Known rows, with every way that one mark hangs from another:
(z_124 (z_64 z_864)): [-2.48 -0.14  3.22  2.39 -2.96  0.89  0.02  1.90 -0.46 -0.47 -0.29  2.17
  0.01  1.18  1.37  4.51  3.73]
(z_74 z_176): [-0.41  0.16  2.43  7.71 -0.49 -1.09  0.82 -0.06  0.56  0.66  0.61  0.87
  2.25  0.15  0.92  3.47  2.96]
(z_64 z_124 z_864): [-2.63 -0.24  3.44  2.18 -3.14 -0.50  0.52  0.71 -0.68  0.77  0.94  1.93
  0.58  0.48  0.08  4.07  2.93]
(z_460 (z_176 (z_74 z_739 z_821))): [-3.50  1.43  2.44  4.44 -2.26 -2.30  1.65  2.03  1.88 -2.32  0.73  0.35
  0.60  0.59 -0.14  0.33  2.99]
(z_821 (z_864 (z_64 z_124))): [-1.33 -2.72  2.29 -0.23 -2.67 -0.88  1.02  1.07 -3.88  1.13  1.69  2.25
 -0.42 -0.26  2.22  3.86  2.52]
(z_176 (z_74 (z_739 (z_864 z_64)) z_821) z_460): [ 2.48 -0.12  2.54 -1.39 -1.25 -3.19 -2.72  3.98  0.50 -2.17 -1.14 -0.34
  0.79  0.12 -0.07  1.90 -0.06]
(z_74 (z_176 z_460) z_739 (z_821 (z_864 z_64))): [ 2.01  2.93  0.36  0.62  0.01 -5.75 -1.47  3.69  0.68  0.69 -0.12 -1.32
  0.94 -1.24  2.05  2.15 -1.16]
(z_864 z_64): [ 0.33 -3.11  2.26  2.14 -1.63 -0.38  0.75  0.45 -2.41  0.34 -0.15  2.31
 -0.07  1.17  1.60  4.26  1.99]
(z_821 (z_864 z_64)): [ 0.12 -3.60  1.36  0.80 -2.36 -0.84  0.43  0.79 -2.89  0.11  1.28  2.34
  0.15  0.42  3.15  3.45  2.13]
(z_74 (z_176 z_460) (z_739 (z_864 (z_64 z_124))) z_821): [ 2.71  4.45  3.15  1.30  0.38 -5.14 -1.18  3.92 -0.27  1.66 -1.22 -1.51
  1.54 -2.20 -1.68  3.31 -1.51]
(z_460 (z_176 (z_74 (z_739 (z_864 z_64)) z_821))): [-0.99  0.92  3.44  1.34 -2.03 -2.80  0.77  2.60 -0.54 -1.58 -0.35  0.65
  0.77 -0.01 -0.59  0.91  0.74]
(z_460 (z_176 z_74)): [-3.50 -1.97  2.99  5.73 -2.02  1.03  1.42 -0.76 -0.54 -2.46  1.24  1.81
  0.39  2.02  0.72  1.67  6.76]
(z_74 (z_176 z_460) z_739 (z_821 (z_864 (z_64 z_124)))): [ 0.69  3.84  1.30 -0.38 -0.26 -5.78 -0.87  3.96 -0.35  1.67  0.33 -1.41
  0.35 -1.90  1.08  2.56 -0.75]
(z_460 (z_176 (z_74 (z_739 z_864)))): [-1.07  0.99  3.82  5.72 -1.39 -0.37  1.59  0.77 -0.61 -2.27  0.28  1.29
  1.97  0.21 -1.64  0.99  4.64]
(z_739 (z_74 z_821) z_864): [ 2.70 -1.92  2.50  4.38 -2.01 -1.89 -1.97  1.98  1.40 -1.68  1.19  0.15
  3.26 -0.25 -0.43  2.33  0.95]
(z_74 z_176 z_739 (z_821 z_864)): [-0.68  2.96  1.00  5.13 -1.45 -4.90  0.76  3.13  2.53  0.69  1.42 -0.53
  2.70 -2.06  1.58  1.30 -0.72]
(z_739 (z_74 (z_176 z_460) z_821) (z_864 z_64)): [ 5.48  0.69  2.19  1.91  0.81 -4.17 -4.39  2.29  0.45 -0.49 -0.56 -1.75
  2.55 -0.05  0.07  3.01 -0.18]
(z_74 z_176 z_821): [-1.04  0.63  2.03  6.83 -1.33 -2.86  0.29  1.52  2.67  0.46  0.92 -0.11
  2.31 -0.49  1.22  2.76  0.61]

Rows:
[-2.08 -4.12  1.52 -1.75 -3.84 -2.11 -1.25  2.38 -0.06 -1.62  1.83  1.29
 -0.07  0.83  4.12  1.53  1.07]
(z_176 (z_74 (z_821 (z_864 z_64))))
[ 0.38 -0.48  3.53  3.97 -1.84 -0.57  0.05  1.77  0.23 -2.02  0.02  1.44
  2.50 -0.06 -0.83  1.77  2.71]
(z_176 (z_74 (z_739 z_864)))
[ 2.19  3.57  1.59  6.34  1.39 -2.78 -0.33  1.55  1.04  0.12 -0.86 -0.68
  1.92 -0.29 -0.54  3.07  2.58]
(z_74 (z_176 z_460) z_739)
[ 5.36  0.72  2.54  6.29  1.47 -1.71 -3.59  0.51  0.37 -1.18  0.08 -1.14
  3.80  0.20 -0.94  3.08  3.78]
(z_739 (z_74 (z_176 z_460)) z_864)
[ 2.07  0.99  3.78  1.84 -0.75 -4.07 -1.90  2.17 -0.72  1.41  0.44 -0.69
  2.50 -1.07 -0.62  3.18 -0.82]
(z_739 (z_74 z_176 z_821) (z_864 (z_64 z_124)))
[ 0.84  1.16  1.35  5.86 -0.08 -3.02 -1.65  1.92  2.81 -0.37  0.33 -1.29
  1.80 -0.10  0.93  2.98  1.75]
(z_74 (z_176 z_460) z_821)
[-2.86  0.92  2.83  5.40 -1.39 -0.49  2.22  0.46 -0.24 -2.14  0.39  1.40
  0.55  1.22 -0.46  1.08  5.29]
(z_460 (z_176 (z_74 z_739)))
[-1.45 -1.19  1.36 -2.08 -3.16 -3.62 -0.49  3.61  0.27 -1.33  0.95  0.90
  0.11  0.01  2.96  0.93 -0.43]
(z_176 (z_74 z_739 (z_821 (z_864 z_64))))
[-2.96  0.35  1.59 -0.34 -2.76 -3.42  1.04  2.61 -0.57 -1.52  1.19  0.73
 -0.42  0.23  2.14  0.11  1.47]
(z_460 (z_176 (z_74 z_739 (z_821 (z_864 z_64)))))
[-0.21 -0.14  0.62  0.43 -2.15 -3.14 -2.09  3.74  2.46 -3.02  1.31 -0.60
  0.84 -0.03  1.93  0.52  2.34]
(z_176 (z_74 z_739 (z_821 z_864)) z_460)
[ 1.37  0.75  3.97  1.15 -1.32 -1.84  1.48  2.26 -3.51  1.44 -0.75  1.75
  0.89 -1.34 -1.71  3.94  0.30]
(z_74 (z_739 (z_864 (z_64 z_124))))
[-2.36  1.81  4.37  0.29 -2.35 -2.86  1.38  2.85 -1.54 -0.58  0.06  0.56
  0.19 -0.66 -1.58  1.27  1.17]
(z_460 (z_176 (z_74 (z_739 (z_864 (z_64 z_124))) z_821)))
[-0.87 -3.02  0.78  0.76 -2.80 -1.63 -2.88  2.52  2.11 -3.34  2.17 -0.24
  0.74  0.79  3.20  1.14  3.78]
(z_176 (z_74 (z_821 z_864)) z_460)
[-3.61 -2.55  1.74  0.06 -3.37 -1.87  0.23  1.38 -0.98 -1.88  2.07  1.13
 -0.54  1.04  3.33  0.73  3.00]
(z_460 (z_176 (z_74 (z_821 (z_864 z_64)))))
[ 3.98  3.53  2.22  2.36  0.73 -5.09 -1.80  3.69  0.74  0.66 -1.58 -1.42
  2.10 -1.49 -0.70  2.92 -1.93]
(z_74 (z_176 z_460) (z_739 (z_864 z_64)) z_821)
[ 0.00  0.39  1.51  1.68 -1.41 -2.62 -1.75  3.40  2.94 -2.92 -0.08 -0.59
  0.63  0.72  0.42  1.33  2.18]
(z_176 (z_74 z_739 z_821) z_460)
